Each row comes from the steps of one walk. Every step used is in the known rows, and no mark comes twice. Write the walk behind each row, first mark first.
Known rows:
A-W-U-E: [ 3.15 -1.01 -3.65 -0.24  0.78  0.59 -3.71  1.79  2.67 -0.43  1.23  0.27
  0.75  1.31 -2.81 -2.64 -2.10  0.77]
A-W-U-K: [ 3.17 -0.83 -3.12 -0.96 -0.01 -1.03 -2.97  2.27  2.58 -1.91  1.71  1.20
  1.10  0.97 -1.32 -1.27 -2.17  1.21]
E-U-K-T-F: [ 1.42  0.18 -2.31 -5.13  2.70 -1.01 -3.00  4.86  2.11 -0.56  0.32 -2.98
 -0.80  0.36  5.94  0.51 -3.16 -0.84]
N-W: [-0.05  1.11 -2.14 -0.19 -0.44 -2.56 -5.56  4.75  1.93  0.51  4.51 -0.75
 -1.62  0.65  2.41 -2.71  1.34 -1.39]
F-T: [ 0.01  0.94 -1.62 -0.37  1.01 -2.39 -3.83  4.70  1.12 -2.17  1.11  2.17
  2.91  1.28  1.48 -0.63 -1.46  1.33]
E-U: [ 2.13 -0.10 -2.44 -2.97  3.63  0.35 -2.95  2.87  0.72 -0.79 -0.41 -1.11
 -0.31  2.46  2.89 -0.09 -1.42 -1.90]
A-W-U-K-T: [ 2.65 -1.09 -3.37 -1.56  0.00 -1.08 -3.45  2.45  2.29 -2.01  1.79  0.55
  0.75  0.23 -1.77 -1.57 -2.24  1.07]
N-W-A: [ 0.12  0.50 -2.64  0.47  1.44 -2.83 -5.23  1.88  1.86 -0.08  3.66 -1.46
 -0.64 -0.56  0.19 -4.78  2.17 -2.38]
F-T-K: [-0.40 -0.19 -1.03 -1.39  0.86 -4.06 -3.67  3.19  2.04 -2.67  1.40  3.64
  3.76  1.72  3.17 -0.99 -1.97  1.68]
W-U-K-T: [ 2.25 -2.66 -1.89 -0.02 -0.20 -2.12 -3.48  4.81 -0.87 -1.31  1.61  1.45
  1.18  0.80  1.98  0.39 -3.75 -0.21]
W-U-K-T-F: [ 1.48 -2.10 -1.80 -1.00  0.77 -1.70 -3.29  5.07 -0.68 -0.61  1.21  1.96
  0.85  0.08  3.14 -0.16 -3.46  0.18]
N-W-U-K-T-F: [-0.10 -0.53 -1.33 -1.76  0.76 -2.06 -5.02  5.19  1.56  0.58  4.24  0.68
 -1.40 -0.57  3.90 -2.47 -0.93 -0.13]
N-F-T-K-U: [-1.07 -1.01 -1.61 -4.33  1.59 -2.40 -4.31  3.63  5.99  0.90  0.81  0.52
  0.65 -0.37  5.37 -0.63 -2.28 -0.01]
F-N-W: [ 0.23  0.65 -0.79 -2.11  1.29  0.34 -5.66  6.95  1.38 -2.02  5.05 -0.38
  1.30  1.67  1.16 -2.86  4.08 -0.41]
N-F-T: [-0.42  0.25 -2.31 -2.77  0.74 -1.25 -5.11  5.81  4.83  0.34  0.98 -1.13
  0.75 -1.12  3.98 -0.30 -1.65 -0.17]
E-U-W-A: [ 2.60 -0.70 -2.64 -1.85  2.93 -1.48 -2.46  1.81  2.73 -0.40  0.51 -3.06
  0.57  0.62  0.08 -2.50 -2.44 -2.44]
U-K: [ 2.48  0.58 -2.39  0.41 -2.93 -4.72 -3.47  6.56  2.22 -0.69  2.92 -1.94
  0.92  1.02  5.30  1.45 -3.05 -0.21]
T-F-N-W-A: [-1.54  2.04 -1.38 -3.76  4.43  0.62 -4.53  5.35  1.53  0.11  2.40  0.71
  0.49 -1.05  3.53 -4.82  4.20 -0.03]
A-W: [ 1.92  1.12 -4.12 -0.98 -0.22 -1.18 -3.78  2.20  2.83 -1.45  1.68 -0.47
  0.20  0.78 -2.02 -2.37  0.34  0.25]
K-T-F-N-W-A: [-2.31  0.77 -2.67 -4.16  3.03 -0.27 -5.62  5.29  0.19 -0.57  2.23 -1.45
 -0.34 -2.55  1.26 -4.72  2.91 -0.90]

Write each row's walk:
[ 2.17 -0.37 -2.41 -4.20  1.74 -1.39 -3.23  4.66  1.87 -1.22  0.75 -3.36
 -0.40  1.09  4.73  1.05 -3.50 -1.24] | E-U-K-T
[-0.92 -1.05 -1.55 -4.04  0.63 -3.19 -4.24  4.11  6.96  1.29  1.51 -0.15
  0.74 -0.87  4.73 -1.11 -3.09  0.09] | N-F-T-K-U-W
[-2.06  0.10 -2.10 -4.31  2.87  0.46 -5.53  6.24 -0.47 -0.42  2.30  0.19
 -0.50 -1.73  1.83 -3.67  1.99 -0.23] | K-T-F-N-W-U
[-0.92 -0.80 -0.59 -2.62  2.34 -3.95 -2.78  1.51  2.77 -1.47  0.76  4.50
  2.73  2.36  3.40 -1.05 -2.37  1.56] | F-T-K-U
[ 1.82 -0.63 -2.73 -3.38  1.47  0.29 -3.49  3.49  2.51 -2.07  1.92  1.09
  1.18 -0.21 -1.02 -2.38 -0.78  1.84] | A-W-U-K-T-F-N
[ 1.97 -0.29 -3.29  2.39 -1.48 -4.84 -3.42  2.96  2.80  0.26  2.80 -2.75
  1.73 -1.12 -2.40 -4.20 -1.58 -2.22] | U-W-A
[-0.95  1.28 -1.01 -3.63  3.94  1.71 -4.71  6.70  1.76  1.15  2.67  1.03
  0.27 -0.19  4.40 -3.95  2.24  0.77] | T-F-N-W-U-E
[-0.20  1.03 -1.94 -3.42 -1.13 -3.33 -4.89  8.25  2.56 -0.45  4.10 -2.80
 -0.05 -1.48  5.87 -0.88 -1.10  0.51] | U-K-T-F-N-W
[-0.13 -1.98 -1.48 -2.32  1.29 -4.48 -2.43 -0.10  2.28  0.52  0.98  3.33
  0.18  3.02  4.33 -1.36 -1.41 -1.08] | T-K-U
[-1.95  0.90 -2.76 -4.06  2.08 -0.09 -5.26  6.58 -0.42 -0.61  1.58 -0.82
 -0.06 -1.66  2.06 -3.03  1.97 -0.38] | K-T-F-N
[ 1.36  0.10 -1.76 -5.88  3.32 -0.02 -3.22  5.64  2.10 -1.33  0.81 -2.86
  0.04  0.67  5.56  0.25 -2.07 -0.49] | E-U-K-T-F-N
[ 2.94 -0.06 -2.03 -3.26  1.84 -1.42 -2.51  4.33  2.29 -1.01  0.63 -2.46
  0.06  2.13  5.42  1.43 -3.48 -1.06] | E-U-K
[-0.73 -0.91 -0.52 -2.30  1.35 -4.74 -2.65  1.99  3.80 -1.08  1.50  3.78
  2.90  1.88  2.83 -1.58 -3.15  1.63] | F-T-K-U-W
[ 1.90 -0.54 -3.29 -2.59  0.94 -0.70 -3.24  2.68  2.47 -1.41  1.38  1.05
  0.43 -0.47 -0.57 -2.10 -1.87  1.48] | A-W-U-K-T-F
[ 0.95  0.30 -1.48 -6.27  3.31 -0.17 -3.79  5.79  2.75 -1.00  1.89 -3.15
 -0.63  0.36  5.87 -0.42 -1.58 -0.48] | E-U-K-T-F-N-W
[ 0.54 -0.97 -0.35 -2.80  1.43  0.47 -5.57  7.25  0.92 -2.47  5.18  0.18
  1.61  1.12  1.15 -2.45  2.29  0.13] | F-N-W-U-K-T
[ 2.94 -2.57 -2.29  1.98  0.92  0.25 -3.94  3.91 -0.27  1.02  0.84  1.07
  1.07  2.27  0.60 -1.08 -3.67 -0.64] | W-U-E
[-0.13  0.74 -2.18 -3.11 -0.20 -3.45 -4.78  6.80  2.56 -0.78  3.69 -3.10
  0.41 -2.15  4.73 -1.84 -0.67 -0.03] | U-K-T-F-N-W-A
[-1.93  1.02 -3.53 -2.97  1.26 -1.47 -5.00  5.49 -0.50  0.50  0.90 -0.90
 -1.26 -2.02  2.63 -2.66  0.42 -0.90] | K-T-F
[ 0.60 -0.94 -1.98 -0.87  0.37 -3.68 -1.88  1.83  3.51  2.83  1.60  0.27
 -1.36  1.82  0.84 -1.81 -2.45 -1.46] | K-U-W
